In the rows, 128 means zero.
Known rows, with every way that one mark hangs from another
{vuve detis {gisav {rariz {zisor kikis migon mone zodon}}}}: [144 178  98  77 139  66 117 155  62 118 125  89 139 115 139 114 146 105]
{kikis moku {zisor migon mone {zodon detis}}}: [117  96  65  82 136 119 172 142  71 120 116 136  65 100 172 125 131 110]
{rariz {zisor kikis zodon}}: [130 125 109  99 139 108 144 157  84 150 123  85 160  78 161 106 134 113]
{vuve detis {gisav rariz}}: [136 191 120 104 121  80 101 147  98 102 120 115 122 140 117 137 148 120]
{gisav {rariz {zisor mone}}}: [115 123 161 106 144 123 140 145 119 118 106 135 132 113 134 113 154 124]
{rariz {zisor migon zodon}}: [131 103  96 102 131 106 171 142  94 147 136 103 144  89 137 120 137  99]
{moku kikis}: [116 142 147 106 114 150 115 142 113 131 118 119 114 102 157 132 121 143]
{vuve {gisav rariz}}: [132 152 132 119 121 107 111 118  95 114 108 123 105 154  98 143 138 127]
{zisor migon}: [158  93 110 109 130 122 139 119 113 139 146 118 112 126 122 121 126 107]
{kikis zisor}: [106 132 128 107 112 137 131 151 114 125 121 144 107 122 159 132 136 132]
{gisav {rariz {zisor {kikis moku} migon mone {zodon detis}}}}: [148  96 131  88 148 113 142 148  88 128 108 113 110  89 145 101 150 105]
{gisav {rariz {zisor zodon}}}: [131 120 154 118 130 121 135 148 110 117 100 134 121 105 118 122 150 115]
{moku {kikis {zisor migon mone zodon}}}: [121 124 111  78 124 143 127 149  59 136 120 116 100  90 182 112 110 126]
{vuve detis {gisav {rariz {zisor {kikis moku} mone zodon}}}}: [128 190  99  81 139  67 120 159  67 108 112  95 130 115 142 123 150 115]
{gisav rariz}: [144 120 167 127 128 134 111 133 126 110 103 147 102 132 108 124 143 125]
{susi mone}: [115 147 124 117 122 127 110 126 121 138 128 145 149 155 125 105  98 146]
{zisor {kikis moku} migon mone {zodon detis}}: [183  70  49  76 172 100 143 126  38 150 135  74 103  81 175  74 107  89]

Rows
[165 106  85 111 135 114 122 142  81 137 114  92 100  82 158 110 122 109]
{zisor {kikis moku} {zodon detis}}
[ 82 132 100  88 140 131 160 149  92 108 104 150  80 119 174 134 136 141]
{kikis moku {zisor mone}}
[183  81  48  72 186  97 137 124   7 145 127  73 107  93 161  71  94  94]
{zisor {kikis moku} migon mone zodon}
[125  96  77  93 111 125 164 147  90 118 113 141  52  98 156 145 140 110]
{kikis moku {zisor migon {zodon detis}}}
[166 106  76 100 169 106 116 133  54 152 131  77 147  86 182  64 102 102]
{zisor kikis mone {zodon detis}}
[104 120  91 107 110 129 157 153 101 111 100 149  63 100 160 150 141 125]
{kikis moku {zisor {zodon detis}}}
[154 116  66  91 183 104 126 134  22 133 109  83 123  96 166  76  95 115]
{zisor {kikis moku} mone zodon}
[110 108 101  86 115 132 161 147 102 114 114 147  55 116 154 151 144 127]
{kikis moku {zisor migon}}
[196  70  58  81 171 100 128 125  39 163 149  67 132  83 175  58 101  82]
{zisor kikis migon mone {zodon detis}}
[135 179  98  85 136  67 126 151  72 113 125 100 136 122 129 122 148 105]
{vuve detis {gisav {rariz {zisor migon mone zodon}}}}
[139 133 110  94 133  93 128 127  74 131 117  97 118 124 127 122 142 110]
{vuve {gisav {rariz {zisor kikis migon mone {zodon detis}}}}}
[107 141 120  87 123 146 122 154  67 130 111 121 107  91 185 115 111 136]
{moku {kikis {zisor mone zodon}}}
[127 118 121  87 100 148 126 154  88 137 122 120  88  83 177 128 124 123]
{moku {kikis {zisor migon {zodon detis}}}}
[195  80  57  78 184  98 122 123   8 158 141  66 136  95 161  54  87  86]
{zisor kikis migon mone zodon}
[154 106  66  94 171 106 132 135  53 139 117  85 119  83 181  80 109 110]
{zisor {kikis moku} mone {zodon detis}}
[127 123 121  86 106 146 123 153  73 135 118 119  89  89 170 125 116 126]
{moku {kikis {zisor migon zodon}}}
[138 189 111  90 126  71 110 161  77 113 118  94 138 116 133 125 151 113]
{vuve detis {gisav {rariz {zisor kikis zodon}}}}
[129 145 116 101 131  96 124 131  79 128 111 100 125 124 129 124 143 117]
{vuve {gisav {rariz {zisor kikis mone {zodon detis}}}}}
[ 97 120  77  96 135 124 164 148  82 112 103 144  76 101 176 128 132 124]
{kikis moku {zisor mone {zodon detis}}}
[125 102  77  92 120 123 161 146  69 115 107 141  54 107 146 142 131 114]
{kikis moku {zisor migon zodon}}
[206  80  76  94 148 106 113 129  36 155 138  73 116  94 139  84 101  87]
{zisor kikis migon zodon}
[139 117 145  99 153 115 127 151  81 126 101 113 134  97 143  94 142 114]
{gisav {rariz {zisor kikis mone zodon}}}
[142 177 100  80 128  69 120 159  71 111 117  95 118 114 131 131 154 108]
{vuve detis {gisav {rariz {zisor {kikis moku} migon zodon}}}}
